Each row was made from one small tree. The marks that hang from a mark follow it in brackets, in alphabetical order. Every link used is in the known rows. Write each row's tree.
Known rows:
rigug{liga tulava{govetip}}: [-26  -5  -7 -14  15  44   5 -13  18  56 -25  22  19 -31  30 -20 -21  35
 -12  18  -2 -16  10 -32]
beda{rigug}: [ 14   1  11  11 -25 -14  10   1 -17   4  20 -10   2 -20  22  17  19  11
  -4  12  10  25  21   9]
nabopu{noda{tulava{gagi retovid}}}: [ 23  -1 -30  28  31  37   7  10  17 -26  22 -19 -43   4 -11  44   5 -58
  34  13  29  -1 -15  23]
noda{nabopu tulava}: [ 30  13   2  20   4  66  38   3   3 -45   1 -35 -42 -15  12   6  46  -5
  26 -17  -8 -12 -16  19]
tulava{gagi govetip noda retovid}: [-18  10 -65  80  82 -12 -17   1  33 -45 -43  48 -30  22 -21  52 -43 -47
  -5  29  41  12 -24 -55]
beda{rigug{liga tulava{gagi}}}: [  8  -8   2   2 -18  -3  14  11  -5  36  14   2  10 -42  45  14  -3  23
 -29  34   2  12  22  -3]
kunom{rigug{tulava}}: [  4  -6  12  -8 -26  23  15  11  21  37  23  14 -25  -4  15 -24 -16 -14
 -17   6  13   8 -11 -14]
nabopu{noda{tulava{gagi govetip retovid}}}: [ 15   8 -37  37  42  49   3   0  29 -24   8  -9 -46   7 -11  47   6 -57
  36   8  41  -3 -15  16]
noda{tulava}: [  9  17   5  12  13  36  23   0   6  -7  -3 -29 -26 -10   6  21  19  -7
  19  -3  -9  -5   1  25]
rigug{kunom liga tulava}: [-14 -36  11 -21 -10  21  36 -18 -12  54  -8  -5  43 -64  30 -51 -27  61
 -26  35 -35 -18  21 -37]
noda{nabopu tulava{gagi govetip}}: [ 27  27 -22  46  31  73  28   0  37 -53 -22 -14 -54  -9  16  32  37 -18
   6 -14  22 -24 -23   9]
govetip{tulava{gagi noda{nabopu}}}: [-10  11 -25  31  45   3  12   4  39 -53  -4  36 -15 -15 -19  20 -24 -39
   3  -5  -2   3 -10   0]
kunom{rigug{liga}}: [  0  10  38 -11 -20   3  45  19   7  23  25  13  -6  -1  -6 -26 -24   3
  -7  18  13  21  23 -24]
noda{nabopu tulava{govetip}}: [ 20  25  -7  35  20  82  31 -12  21 -44 -19 -23 -45 -12  12  11  47  -3
  28 -24  11 -16 -15   7]
rigug{kunom liga tulava{noda}}: [-25 -47   6 -13   4   7  36 -18 -20  27 -13   1  46 -60  17 -59 -38  56
 -13  40 -38  -2  21 -49]
retovid{tulava}: [  4   7 -21  -9  30 -13 -30  -2  -7  -5  -6   5  -8 -11  -6 -15   2 -15
   5 -10  -2 -27  -3  32]
retovid{tulava{gagi govetip noda{nabopu}}}: [  1   8 -53  29  69  -5 -34  -3  18 -57 -33  30 -24  -4 -15  -3  -5 -34
  -1  -7  24 -28 -18   5]
tulava{gagi govetip}: [ -5  20 -34  39  40  11 -15  -3  49 -10 -33  33 -15   8   6  37 -14 -20
 -30   4  41 -17 -10 -14]
tulava{gagi govetip noda{nabopu} retovid}: [ -2   7 -67  85  75   9  -7   3  32 -71 -41  44 -42  18 -17  41 -24 -45
  -1  20  40   7 -37 -58]
govetip{tulava}: [-16  22  -1   7  24  14   9 -10  32   2   2  24   0 -21 -11  14 -17 -19
  10 -11  -8  -1   6  12]
nabopu{noda{tulava{gagi govetip}}}: [ 13   5 -26  22  33  51   3  -3  31 -26  10 -13 -38   3  -8  34  13 -48
  32   0  39  -8  -6  26]
tulava{gagi retovid}: [ 13  10 -45  48  38 -17  -6  22  19  -9  -6  20 -29  11  -2  56 -29 -41
 -27  31  18  -6 -28 -17]

Write each row's tree:
[-24  15 -24  36  52  -2   8  -6  20 -23  -4  36  -9 -11 -30  26 -36 -36
  27   5 -10  19  -4 -16] | govetip{tulava{noda retovid}}
[ -6   6   8   0  -4  27  27  16  39  44   6  32 -16 -10  16 -16 -34  -4
 -32  22  27   2   4 -34] | kunom{rigug{liga tulava{gagi govetip}}}
[ -3 -16  12   6 -20  13  32 -21 -11  43   1  -3  31 -64  44 -15   1  55
 -20  32  -1  10  36 -25] | beda{rigug{kunom liga tulava{govetip}}}
[-18  18 -39  49  64 -12   5   6  36 -32  -9  44 -17  -8 -26  46 -48 -52
   3  14   0  11 -11 -14] | govetip{tulava{gagi noda retovid}}
[ -8  18 -40  51  60   2  12   7  36 -51  -6  40 -26 -11 -23  38 -32 -51
   7   8   0   7 -20 -16] | govetip{tulava{gagi noda{nabopu} retovid}}
[ 19  23 -28  46  39  24  19  15  18 -13  -8 -15 -46  -2   6  59  -1 -35
   0  18   4  -8 -18  12] | noda{tulava{gagi retovid}}
[-14 -25 -21   7  22  24  16   6 -12  11 -11  15   3 -26  13 -21 -29  16
   4  35 -22   5  -9 -51] | rigug{liga tulava{noda{nabopu} retovid}}
[ -4  -4  26 -19 -24  22  34  16  15  49  22  16  -8 -14  14 -34 -27   7
 -17  19   5  10  10 -26] | kunom{rigug{liga tulava}}
[-21   3 -42  52  61 -10 -15  -3  38 -48 -40  41 -14  15 -15  26 -30 -29
 -11  11  37   4  -9 -32] | tulava{gagi govetip noda}
[  3   1   4   5  -5  15  31  27  24  45  18  27 -23  -9  14  -6 -41 -15
 -30  35  15   7  -4 -36] | kunom{rigug{liga tulava{gagi retovid}}}
[ 21  28 -23  55  35  81  30  -8  19 -41 -22 -18 -56  -8   7  29  38 -15
  32 -10  12 -11 -26  -9] | noda{nabopu tulava{govetip retovid}}
[-12 -46 -30  24  15   7   9 -21 -13  12 -13   2   9 -40  12 -26 -31  15
 -11  34 -26  -1 -20 -48] | rigug{kunom tulava{noda retovid}}
[-15 -51 -13   4   1   9   9 -26 -11  11 -10  -3  21 -45  16 -46 -21  28
 -13  22 -28  -5  -8 -32] | rigug{kunom tulava{noda}}
[-13   4 -44  67  60  24  -2 -14   9 -60 -36  30 -29  14 -22  13  -9 -21
  32   7  25  18 -24 -63] | tulava{govetip noda{nabopu} retovid}
[ 28  31 -40  67  47  69  27   3  35 -50 -25  -8 -66  -3  11  50  28 -31
   9  -2  23 -19 -35  -6] | noda{nabopu tulava{gagi govetip retovid}}
[ -6   2 -44  57  54  12  -5  -1  37 -74 -38  36 -26  11 -10  15 -10 -27
  -6   2  37   0 -22 -36] | tulava{gagi govetip noda{nabopu}}
[  3 -13 -32  48  36  -2   8   7 -18 -62  -9  10 -25  11 -23   5 -10 -23
  29  16  -2  24 -26 -43] | tulava{noda{nabopu} retovid}
[-12 -32  -6  -1   4  19  36 -15 -15  56 -10   0  31 -60  26 -32 -37  48
 -23  48 -33 -13   9 -51] | rigug{kunom liga tulava{retovid}}
[ -3  -6 -52  59  58 -37  -6  22   8 -46 -15  29 -27  18 -22  44 -44 -49
  -9  38  13  17 -25 -37] | tulava{gagi noda retovid}
[  1  32 -20  47  44  52  15 -11  21  -3 -25 -11 -41  -1   2  45  10 -16
  25   3  13  -5  -8  -2] | noda{tulava{govetip retovid}}
[-14  14 -24  40  48  13  14  -5  19 -42  -2  31 -17 -14 -27  17 -23 -35
  30   0 -10  15 -12 -19] | govetip{tulava{noda{nabopu} retovid}}
[ -5   5 -36  17  57   5 -30 -15   1 -48 -29  21 -15  -6 -18 -23   5 -17
  23 -17  14 -19 -11   4] | retovid{tulava{govetip noda{nabopu}}}
[ 11   5 -26  29  34  57   5  -8  17 -20  10 -17 -39   4 -14  34  13 -46
  51   2  34   1  -8  13] | nabopu{noda{tulava{govetip retovid}}}
